Each row comes from the steps of one path. Every step used is in the known rows, and no mark comes twice. Write the path behind each row, first mark first.
Known rows:
bekud/mosot/bisen/mufo: [-29   1  -7   3  58 -10 -70 -32  23  -6  17  18  -5  27 -10 -43  76  15
   3  -4  -8  11  42  10   1]
sobi/nudob/mosot: [ 13 -35  22  49  -5  13   7  -4  26 -15  -1 -25 -18 -29  19   7  26  -5
  50  25  20  34  -3  13 -37]
bekud/mosot/sobi: [ -4 -29   6  -9  15 -10  -8  -7  42  23   7 -17  -1   7  -9  12  61 -42
 -13  37  16  23  21  17 -21]
besepal/nugubus/mosot/mufo/bisen: [ 45 -18 -44 -12  -7  35  -8 -12  25  40   1  13  26  12 -14  32 -25 -18
  -7 -45  -3  31  38 -32 -87]
sobi/mosot/mufo: [ 18  -1 -21  12   9  25  15 -16  29  23  10 -57 -12 -24   9   6  14 -29
  14 -18   0  29 -33 -10 -40]
nugubus/mosot/mufo: [  0 -35 -13 -16 -21  -5   4  -7  26  27  29 -16 -11 -19  -7  38 -31 -29
  -7 -37 -13  19 -22 -18 -66]
nudob/sobi/mosot/bisen/mufo: [ -5   3 -18  56   7  27 -92 -39  36   8 -19 -25   1  48  12 -97  18  20
  26  -7   0  -4 -10 -19   9]
bisen/mufo: [-21 -17  -7   3  27   2 -37 -12 -10   5   3   7  24  -1   7 -15   3  18
   3   3  -2 -14  13 -31  17]
nugubus/mosot: [  1 -24  -1 -18 -21 -11 -25   0  21  15  17   1 -17  11   2  21 -16  -3
  -1 -19  11  14  -9 -20 -41]
mufo/mosot/nugubus: [ -7 -18  -3  21  16   3 -32   1   0  -4  33   9  -3  -6 -20 -28  25 -14
 -12  29 -25  39  31   4 -49]
bisen/mufo/mosot/nugubus: [-28 -35  -8  24  44   6 -67 -10  -6  -1  33  15  23  -9 -12 -42  27   3
  -7  38 -29  29  46 -21 -31]
bisen/mosot/sobi/nudob: [ -5 -39  18  21 -20  -8 -14   2  25  21 -16 -31  -2 -20  45   0  -3 -64
  11  29  12   2   7   9 -54]
nudob/mosot/mufo: [  8 -20  -2  18  -9  23  27 -17  22  14  12 -60  -4 -50   4  19  14  -8
  25 -14  -7  20 -15  17 -56]
besepal/nugubus/mosot: [ 36 -16 -18 -32  -9  -5 -18   2  24  23  -7  -8  -9  34   5  53 -18 -18
   8 -18  13  27  19 -37 -40]
besepal/nugubus/mosot/sobi/nudob: [ 45 -42  -3  -5 -19   0  -9  12  46  27 -26  -5  -7  24  14  66 -15 -70
  10  38  25  50  24 -41 -69]
besepal/nugubus/mosot/sobi: [ 37 -19 -18 -36 -23   1 -20   5  39  44 -24 -25   9  30   4  54  -9 -48
 -10  20  23  26  27 -40 -58]
bisen/mufo/mosot/nudob: [-45 -38  17  31  31  43 -66 -23  -5  27  10 -16  29 -24   9 -29  32   1
  -8  40 -33  -3  66 -32 -42]
nugubus/besepal: [ -4 -15  -3  20  -7  -4 -11  -1   2  16   8  31   3  49  -4  52 -19 -28
  -5  17 -10  12  -1  17  16]
besepal/nugubus: [ 38  10 -20 -15  13   8   5   5   1   9 -24  -8   8  25   3  30  -4 -14
   7   1   1  15  23 -14  -3]
nudob/sobi/mosot: [ 25 -19  -6  48 -16  19 -23 -13  42  19 -14 -40  -9  28  15 -46  -7  -8
  21  -5  13   8 -43  -6   6]
bekud/mosot/mufo: [ -1 -33 -13  -3  31  -7  26 -17  34  16  33 -17 -12 -22 -20  24  36 -36
  -6 -23 -18  29 -10  22 -32]
bekud/mosot: [  0 -24   3  -5  32 -14  -5 -10  31   3  20   2 -16   9  -9   5  50 -13
  -1  -2   9  26   8  20  -2]
nudob/sobi: [  8 -31   1  35 -25   0  -3  -5  18   9 -10  -4   8  23  -3 -32 -38  -7
  -1  -5 -14 -15 -27   6  20]
nudob/sobi/mosot/mufo: [ 27 -28 -23  50 -18  26  10 -21  49  32   0 -59  -6  -1   6 -28 -22 -33
  14 -24  -9  15 -58  -5 -20]
nugubus/mosot/mufo/bisen: [  9 -32 -24   2 -19  27 -12 -16  22  32  27  23  17 -11 -18   2 -25  -5
 -14 -44  -7  14  17 -16 -89]
sobi/nudob: [  7 -23  13  32   4   0  10   6  11 -14  -1  20 -15  -6   9   7  -6 -25
  17  17   1  19  -2   0 -12]
besepal/nugubus/mosot/nudob/sobi: [ 33 -42  17   9 -42  16 -25   2  38  53 -29 -24  -2  28   0  12 -46 -27
   1   8 -15  -6  22 -35 -48]
besepal/nugubus/mosot/bisen/mufo: [  8  13 -31 -24  18   3 -83 -23  17  14 -13   8   6  51   5   3   8  14
  10 -22  -2  19  51 -47 -41]

Write each row's path:
[ -3  31   8  22 -13  20 -35 -22  18 -12  -7 -34 -22  -5   5 -40  55  24
  31   4   9  13  21  27 -42] -> nudob/mosot/bisen
[ 20   7   0  29   5  -1 -28   0  18  15  16   6 -18  42 -12  22  16 -29
  16  41   2  41  -9   6 -15] -> sobi/mosot/nugubus/besepal
[ -7 -32  -6  43   9   3 -41  -1   6  10  39  46   2  42 -24  26   9 -42
 -17  48 -36  52  31  26 -31] -> mufo/mosot/nugubus/besepal
[ -2 -15   9  11  -9 -31 -36   2  -4  23  20  11  -6  26  12  20 -18 -39
   0  13 -23   5   7  38 -25] -> bisen/mosot/nugubus/besepal
[-14 -34  -8  20  -5  27 -31  -8  21  24   2 -22  17  -4   7  -2  28 -47
 -25  46  -2  31  36  -2 -47] -> mufo/mosot/sobi
[-26   1 -11  -9   6  -5 -88 -23  14   6   9  15  -5  28   1 -33  10  25
   7 -21  -3  -1  27 -31 -37] -> nugubus/mosot/bisen/mufo
[ -4 -33  25  50 -42  42 -47 -22  16  47 -23 -10  32 -11  27 -90 -24   2
  -3  -8 -18 -55  40  16 -51] -> mufo/bisen/mosot/nudob/sobi
[ -8  16  -4   1  29  -9 -34 -20  31 -12  15  13 -31  30 -18 -30  74  -2
   0  -7  -3  25  28  37 -18] -> bekud/mosot/bisen
[-32 -42 -18  28  39  24 -65 -26  -2   9  23   0  30   2   9 -26  21   4
  -7  11 -16  19  36 -26 -14] -> bisen/mufo/mosot
[  3   8  19  54  -8  22 -21 -14  31 -29  -9 -16 -33  -8  12 -29  48   3
  52  19  11  36  19  28 -55] -> sobi/nudob/mosot/bisen
[  9   2   1   9  -5   5 -45  -3 -10   9   9  19  17 -17   5 -72   9  13
   1  -8  -3 -13  49  21 -62] -> mufo/bisen/mosot/nugubus
[-24  15 -17  27  11  28 -56 -22  12 -11  12   7 -10  20  -1 -49  42  -4
 -11   2 -23  32  41  18 -46] -> mufo/mosot/bisen
[  1  -6  -8   9 -10  21 -42 -15  -1  17  -4   3  24  -6  29 -54   2  14
  -1 -33   9 -21  37  18 -45] -> mufo/bisen/mosot
[-28 -46  -9  45  36   0 -78 -15  -7  16  40  47  28  40 -17  11   8 -22
 -14  52 -41  40  43  -6 -17] -> bisen/mufo/mosot/nugubus/besepal
[  5 -30  10  14  29 -36 -15   2  24   9  41  48 -19  48 -38  42  40 -38
  -8  38 -19  42  16  42 -10] -> bekud/mosot/nugubus/besepal
[-22  15  -1  24  14  20 -67 -33   9  -6  -6 -27   1  -5  11 -49  54  48
  37   6   2   1  33   0 -26] -> nudob/mosot/bisen/mufo
[  7 -33 -24  15  31  25   8 -23  33  18  30  22  17 -12 -27 -10  42 -15
 -13 -28  -8  30  29  22 -48] -> bekud/mosot/mufo/bisen
[ 24 -12  17 -27 -18  16 -21   3  22  44 -19 -23  -6   7   2  43  -9 -20
   4  12  -4   7  45 -43 -67] -> besepal/nugubus/mosot/nudob
[  5 -27  16  26 -11   4   8  10  22   5 -16   5   2  -6   8  15   7 -55
   3  57  13  21   9  -8 -31] -> mosot/sobi/nudob
[-26 -22  23  28   3  40 -30 -13   8  23   8 -20   5 -24   1 -13  28 -17
 -15  37 -29  13  52  -5 -57] -> mufo/mosot/nudob
[  7  -5   7  19  -1 -19 -12  14  -4   8  18  46  -5  37 -27  39 -10 -29
  -9  39 -25  20   5  21  -4] -> mosot/nugubus/besepal
[ -6 -55   6  51   0  27 -23  -2  33   7   3  -1  11  -5  11   4  21 -70
  -7  66  -3  50  28  -3 -60] -> mufo/mosot/sobi/nudob
[ -1  -1  12  -8  -7 -28 -22   6  -4   8  16 -20 -10 -19  15 -31   2 -11
   5  -3 -10  -9  10  21 -45] -> bisen/mosot/nugubus
[  5 -12  -1  30 -11   1 -54  -5  -5  25  16  51  23  33   2 -18  -8 -15
  -5   6 -14   2  46  36 -48] -> mufo/bisen/mosot/nugubus/besepal
[  5 -15  17  11 -26  20  -9  -6  29  22 -15 -57   6 -27  13   5  40 -13
  17  43  25  12   9   8 -47] -> nudob/mosot/sobi
[  4  18  29  15  -1  38 -18 -12  22  30 -15 -56 -16 -19  12 -19  37  -6
  19  26   8  -1  13 -20 -34] -> sobi/mosot/nudob
[-36 -69  17  68   7  43 -73 -28  16  35   0 -15  36  -4   7 -65  -5  -2
 -13  37 -45 -16  40 -27 -21] -> bisen/mufo/mosot/nudob/sobi
[  8 -51  16  12 -35  -7 -17  11  44  20  -1   3 -11   5   8  34 -14 -57
   2  39  23  30   3 -28 -69] -> nugubus/mosot/sobi/nudob
